Each row was made from one walk, in order. Every step used is in the known rows, and no mark comes twice. Write each row's walk.
(in the rows, 128 means zero)
Known rows:
tafunir pekil: [ 96 111 155 149 156 144 101  90 132  80 129 107 151  99 158 133  72 134
 113 157 138 140 195  97 163]
sasi bani: [ 73 190 184 157 198 106 109 132 179 177 136 167 121  70 105 108 123 131
 177 111 127 141 138  94  88]
palot ludeno zopo bani: [138 140 151 145  94 104 146 146 101 146 144 169 163 125 100 118 120  93
 118 150 102 118 111 126 103]
palot ludeno: [112 167  99 166 147  69 101  90  93 114 160 113 116 144 108 106 102  88
 165 145 111 149 175 114 119]
tono tafunir zopo ludeno: [164 123 135  93 160  92 122  97  91 111 118 150 121 157 158 149  92 129
 126 140 136  90 100 115 132]
bani palot ludeno zopo tafunir tono: [140 116  43  62  97 122 154 125  64 105 131 106 124 141 143 127 141 103
 119 173 122 122 112  95 131]
kido ludeno zopo tafunir: [172 121 157 120  66  94 134 109 161 166 140  93 124 125 147 159 126  81
 152 122 119 131 110  90 135]
sasi bani palot ludeno zopo tafunir tono: [130 149  62  63 125 120 156 140  77 116 128 127 136 120 150 113 157 115
 126 161 132 108  89  88 114]
bani zopo tafunir: [140  68 131  97  93 124 101  83 162 175  90 158  53 144 124 141 117  89
 217  63 114 176 133 155 103]
kido sasi bani: [ 78 205 202 166 187 112 116 137 161 164 155 145 154  77 117 117 127 179
 142  98 128 124 116 114 115]
kido sasi bani palot ludeno: [126 155  98 154 181 104  98 134  83 124 114 104 110 131 118  82 126 117
 166 137 101 109 106 134 117]
zopo bani palot: [145  57 126 140 140 138 110 163 112 173  85 146  63 115  78 103  92  88
 180 141  63 137  97 177  98]
palot ludeno zopo bani sasi: [ 98  94 132 134  56 101 132 110 118 165  99 173 125 170 129 128 149  95
 145  75  86  92  97 166  71]
palot ludeno zopo tafunir: [167 141 119  96  85  85 128  91 125 139 139 111 131 166 125 135 147  79
 174 118 116 138 130 105 120]
zopo ludeno kido sasi bani palot: [156 110 123 124 183 157 119 178 130 144  70 120  92 141 122 103 141 143
 156 123 126  98  86 169 120]
tafunir zopo: [ 70 154 117 145 162 157 109 101 134 116 166 120 149  72 131 135 101 120
  72 132 122 151 164  61 143]
bani zopo: [ 70  39 127 139 105 163  90  95 174 160  81 172  52 114 126 124  94  98
 150  84 117 176 182 114 109]
tafunir zopo bani palot ludeno kido sasi: [163 145  81 138 124 166 140 150  75  70 157  82 173 153 124 129 151 168
  64 146 134 124 112 180 175]
ludeno kido sasi bani: [101 201 171 150 174 140 134 149 175 132 155 129 161 102 115 125 162 189
 123 106 161 134 136 132 132]
ludeno kido: [129 121  96 134 123 148 135 122 178 104 150 101 110 150  95 138 149 127
 127 139 159 186 214 135 146]
kido sasi bani palot: [109 113 142 144 181 151  99 154 145 164  89 116  90  93 110  94 119 142
 160 118  95 117  98 133 116]
ludeno zopo tafunir pekil: [145 102 155  95 106 147 119  86 140  89 117 102 167 126 177 150 107 123
 122 140 147 126 158  92 163]
ludeno kido sasi: [129 139 131 147 115 152 135 123 152 101 167  80 150 150 111 152 141 182
  89 122 147 161 180 155 178]
palot ludeno kido sasi: [142 164 103 153 116 126 131 116 113  77 176  68 160 173 118 139 149 170
  94 134 151 146 173 161 175]
zopo ludeno kido sasi: [167 144 136 136 128 131 143 141 119 103 144  98 146 183 126 153 135 171
 101 121 154 127 146 183 167]

Write each row's walk:
[118 154  90  85 126  97 146 114  90 128 169 129 119 117 129 143 116 129
 149 149 125 153 131 122 123]
zopo tafunir tono
[146 123 111 116 193 181 123 178 118 123  83 116 120 119 142 108 146 150
 108 126 135  92  77 147 134]
tafunir zopo ludeno kido sasi bani palot
[145 150  60 138 127 116 132 115 125  74 160  90 125 176 103 121 155 111
 133 153 162 171 207 143 147]
palot ludeno kido
[132 201 177 141 187 123 137 163 151 135 138 146 160 127 129 126 157 179
 135 106 168 107 107 156 125]
zopo ludeno kido sasi bani
[125 114 179 136  91 127 147 151 140 167 134 178 151 108  92 130 113 105
 115 139  99 131 120 120 103]
ludeno zopo bani
[109 107 159 167  74 125 135 126 173 151 141  86 142  91 152 143 105  88
  68 156 125 120 154  32 152]
kido ludeno zopo
[174 128  94 145 117 138 140 152  85  90 146  86 146 171 109 125 147 159
 106 144 126 130 121 203 164]
zopo bani palot ludeno kido sasi
[112 113  99 123 125 136 120 130 131 130  95 112 127 128 126  89 145  85
 116 152 117 103 136  57 114]
sasi bani palot ludeno zopo
[151  98 112 109 143 157 134 156 159 122  73 174  87 169 137 129 154 118
 151 101 185 138 150 168 110]
sasi bani zopo ludeno kido
[ 89 117 126 135 133 167 113 123 157 125  97 166 112 122 146 113 152 154
 125  76 164 142 139 137 119]
palot ludeno kido sasi bani zopo
[136  70 155  97 133 114 106  49 139  60 120 102 136 129 167 149  72 172
 133 164 148 122 174 100 173]
tono tafunir pekil
[141 121 192 167  78 113 152 167 134 170 145 152 154  87 123 139  98  92
  97 155 104 111  93 110 122]
kido ludeno zopo bani
[112 219 149 154 176 120 134 143 143 113 163 123 171 115 120 114 168 181
 126 114 163 127 130 137 132]
palot ludeno kido sasi bani
[150 189 163 101 179 131 144 137 139 101 142 138 175 128 153 143 162 212
 103 116 179  91  86 134 143]
tono tafunir zopo ludeno kido sasi bani
[187 114  88  79 137 135 149 118 124  71 127 119 129 186 144 156 145 146
 104 148 183 124 148 144 156]
tono tafunir zopo ludeno kido
[ 78  96 149 131 130 186 115 131 189 144  87 173 102 105 142 123 146 164
 122  67 162 150 142 134 121]
ludeno kido sasi bani zopo
[131 142 100  92  82 110 166 129 101 125 166 105 145 104 165 156 126 115
  93 167 136 126 112  75 142]
kido ludeno zopo tafunir tono
[157 114  83 152 145  94 107 141  56 132 111 128  90 146  92  85 103  72
 184 157  75 126 105 170 105]
zopo bani palot ludeno
[109 159 157 148 149 137 131 146 102 146 166 178 159  70 106 132  96 121
 100 137  98 137 100 134 115]
tafunir zopo bani
[158  43 133 146  95 148 129 179 122 171  82 120  91 102 112 114  98  74
 122 161  74 107  77 127 120]
kido ludeno zopo bani palot
[101  80 164 154  46 107 137 128 146 187 100 160 119 138 147 145 132  95
 126  78  84  87  80 154  83]
kido ludeno zopo bani sasi
[101  86 139 107  82 110 125  83 124 152 110 178 113 147 140 150 133 140
 142  68  89  97  74 174  84]
tono tafunir zopo bani sasi
[117 135  89  67  92 122 162 117 105 121 158 124 142 120 140 149 135 124
 106 154 134 140 135  81 133]
ludeno zopo tafunir tono
